Each row was made from one small tree. The marks that hang from a mark follow it in brackets, in alphabetical order. Every link used is in the known rows. Write each row's tree.
Known rows
R[D]: [-0.23 0.82 0.23 1.08 -1.26 0.13 2.20 0.52 0.63 -0.08 0.00 -0.69 0.87 -0.32 -1.30 -0.07 0.42 -1.62 0.72]
T[U[C[D] P]]: [-0.27 0.27 -2.73 -1.11 -1.97 -1.34 -1.54 2.65 -2.12 -2.19 -1.35 4.50 -0.13 -1.90 -0.73 -0.28 2.84 -0.98 1.79]
P[N[T] U]: [-2.52 2.97 -0.33 3.27 -2.28 0.72 2.35 -0.35 -1.07 3.53 -0.74 -0.62 1.59 0.51 1.08 -0.60 2.72 -1.17 0.42]
U[P]: [1.35 -1.24 -0.12 -1.03 -0.78 -0.58 -1.10 0.59 0.28 -1.01 -0.40 2.53 -0.67 -0.85 0.38 0.59 1.26 0.14 0.52]
T[U[C P[N]]]: [0.75 2.55 -3.13 0.63 -2.31 -2.22 -1.99 3.60 -2.07 0.31 -0.91 4.15 0.31 -0.56 1.63 1.30 4.33 -1.50 0.89]
C[D[T] U[P[N]]]: [-1.18 -2.78 -1.66 1.77 -2.32 1.39 0.23 -0.30 -4.76 0.86 -1.11 2.78 0.77 0.91 0.42 2.17 0.11 0.11 3.93]
U[C[D] P[N] T]: [0.48 -0.02 -4.69 -0.28 -2.09 0.57 -1.37 2.43 -2.24 -1.47 -2.91 4.78 1.93 -0.57 -0.28 0.62 4.13 -1.79 0.78]
P[N U[C[D] T]]: [-2.78 1.81 -4.11 1.58 -2.31 1.16 0.98 1.54 -3.41 1.05 -3.30 2.86 3.24 0.17 -0.53 -0.79 3.43 -1.66 0.78]
N[P[U[C]] T]: [-2.09 1.52 -0.25 -1.00 -1.60 0.53 3.19 0.72 0.85 -2.07 -0.73 0.90 3.15 -0.97 0.53 -4.09 5.08 -2.74 1.00]
P[N[T] U[C]]: [-1.94 3.48 -1.27 2.62 -1.87 0.13 2.49 1.26 -1.83 2.01 -1.77 0.43 2.98 0.53 0.80 -1.81 4.48 -2.44 -0.40]
D[T[U]]: [-2.05 -0.25 -0.91 3.82 -2.73 -0.37 -1.43 2.02 -0.73 -0.06 -0.31 1.75 0.19 -0.64 1.31 1.14 0.28 -0.19 2.29]
T[U]: [-1.28 1.74 -1.00 1.41 -1.54 -1.08 -1.35 1.21 -0.68 0.44 0.43 1.31 -1.14 -0.98 0.50 0.39 0.48 0.24 1.05]
R[D[T[U[C P[N]]]]]: [-0.22 1.33 -2.83 4.38 -4.86 -1.50 0.08 4.96 -1.45 -0.21 -1.72 4.17 2.48 -0.41 1.07 1.87 4.56 -3.56 2.95]
R[D[T[U[C]]]]: [-1.66 0.93 -1.82 4.19 -3.53 -0.71 0.89 4.17 -0.62 -1.69 -1.39 2.04 2.34 -0.66 -0.40 -0.04 2.45 -3.09 2.48]
T[U[P]]: [0.09 0.45 -1.04 0.26 -2.30 -1.58 -2.51 1.74 -0.35 -0.60 0.11 3.78 -1.95 -1.72 0.76 1.03 1.87 0.35 1.55]
P[N U]: [-1.99 2.24 -0.44 1.95 -1.53 -0.19 1.48 -0.13 -2.01 3.95 -0.64 -0.18 1.49 0.86 1.33 0.82 1.37 -0.33 0.48]
P[N U[C]]: [-1.31 2.70 -1.66 1.24 -1.13 -0.63 1.69 1.61 -2.77 2.60 -1.61 0.98 2.95 1.07 0.99 -0.44 3.20 -1.62 -0.37]
N[P T]: [-0.78 0.40 0.32 -1.02 -0.97 0.83 1.79 -0.61 2.49 -2.28 1.06 -0.61 1.19 -0.93 0.78 -2.13 2.49 -1.81 1.19]

Which tree is each row?
[-2.03 2.58 -3.60 2.27 -2.04 0.60 0.36 2.47 -2.32 1.32 -2.73 3.07 2.87 0.23 0.65 -0.66 4.42 -1.58 -0.09] => P[N U[C T]]
[-2.95 -1.87 -0.99 -0.28 -2.37 0.86 3.04 0.86 -1.26 -2.48 -2.02 1.62 4.98 -0.38 0.24 -2.17 2.72 -2.55 3.17] => N[P[U[C[D[T]]]]]
[-2.32 0.77 -2.65 -1.23 -1.70 0.78 1.03 1.95 0.52 -2.92 -1.81 3.59 3.03 -1.35 0.49 -2.87 4.89 -1.95 1.46] => N[P[U[C T]]]
[-3.04 -0.06 -3.05 -1.85 -1.96 1.47 1.81 0.98 -0.82 -3.08 -2.25 3.34 3.41 -1.40 -0.79 -2.92 4.17 -2.08 2.17] => N[P[U[C[D] T]]]
[-2.12 3.76 -3.16 2.29 -2.45 -0.09 0.66 1.96 -2.61 0.62 -0.82 0.94 1.55 -0.14 -0.01 -0.69 3.53 -2.66 0.91] => P[N[T[U[C[D]]]]]
[1.26 -0.83 -3.27 -0.73 -1.39 0.00 -2.30 3.11 0.08 -3.69 -2.56 5.66 0.59 -1.53 -0.27 -0.99 4.26 -0.99 0.18] => U[C P T]
[0.42 -0.25 -1.35 -0.16 -0.75 0.07 -0.19 -0.22 -3.31 1.81 0.09 2.69 -0.93 0.65 0.67 1.46 1.19 0.76 1.92] => C[U[P[N]]]
[0.12 0.56 -3.08 3.21 -3.74 -1.58 -2.16 4.40 -2.14 -0.30 -1.57 4.70 1.64 -0.23 2.42 2.10 4.16 -1.96 2.06] => D[T[U[C P[N]]]]
[0.57 -1.82 -2.55 1.26 -2.44 -0.04 -0.14 2.45 -2.68 -0.95 -2.60 3.04 3.25 0.68 0.69 1.61 2.70 -2.33 1.80] => U[C[D[T]] P[N]]
[-0.76 0.89 -1.92 5.14 -5.27 -1.06 -0.25 3.32 -0.68 1.18 -0.64 2.96 1.02 -0.42 1.32 3.08 2.80 -2.30 3.68] => R[D[T[U[P[N]]]]]
[-1.22 -4.53 -0.82 0.59 -1.73 1.40 -0.01 -0.61 -3.60 -1.46 -1.13 3.45 -0.26 -0.02 -0.84 0.52 -0.65 0.74 4.03] => C[D[T] U[P]]
[-0.22 -0.34 -1.84 3.29 -4.32 -1.35 -0.19 4.75 -0.45 -2.58 -1.79 4.56 1.62 -1.60 -0.01 0.36 3.84 -2.89 3.00] => R[D[T[U[C P]]]]
[-2.81 -1.64 -1.08 1.96 -2.04 0.77 1.91 1.17 -2.93 -0.70 -2.95 1.66 3.79 0.05 -0.62 -1.38 1.48 -1.60 1.96] => P[U[C[D[T]]]]
[-2.24 2.09 -0.51 0.29 -2.34 -0.19 0.42 0.55 2.01 -1.88 1.56 0.65 -0.14 -1.80 1.14 -1.71 3.00 -1.52 2.12] => N[P T[U]]
[-0.51 1.24 -0.97 1.51 -3.03 -0.93 -1.75 1.59 0.56 -1.06 0.07 3.11 -1.86 -2.14 0.55 -0.49 3.15 -0.28 1.57] => N[T[U[P]]]
[-1.45 -2.12 -1.52 2.14 -3.74 -0.41 -1.87 1.74 -1.50 -1.44 -1.11 4.00 -0.19 -1.53 0.28 1.66 0.86 -0.15 3.65] => C[D[T[U[P]]]]
[-1.18 -0.10 -1.50 0.42 -1.67 1.43 1.20 -1.39 -3.61 1.06 -0.43 1.81 -0.43 0.20 -0.49 -0.03 1.62 -0.29 2.49] => C[D U[P[N[T]]]]
[0.00 2.12 -2.05 1.44 -2.86 -1.80 -2.17 2.02 -1.44 1.85 0.15 3.13 -1.16 -0.70 1.93 2.55 2.57 -0.19 1.52] => T[U[P[N]]]
[0.63 0.78 -2.26 -0.02 -1.77 0.13 0.86 1.33 -1.63 -0.74 -1.81 2.01 1.92 -0.13 -0.18 -0.53 4.24 -2.69 0.45] => U[C[D] P[N[T]]]
[-2.83 0.21 -3.26 0.38 -1.81 1.33 0.80 1.40 -2.31 -1.20 -3.24 3.45 2.42 -0.94 -1.70 -2.22 2.87 -1.14 1.03] => P[U[C[D] T]]
[-2.74 -1.34 -2.91 0.19 -0.58 2.51 -0.06 -0.96 -3.42 -1.02 -1.06 2.64 -0.79 -0.53 -2.17 -0.93 -0.58 1.18 2.62] => C[D U[T]]
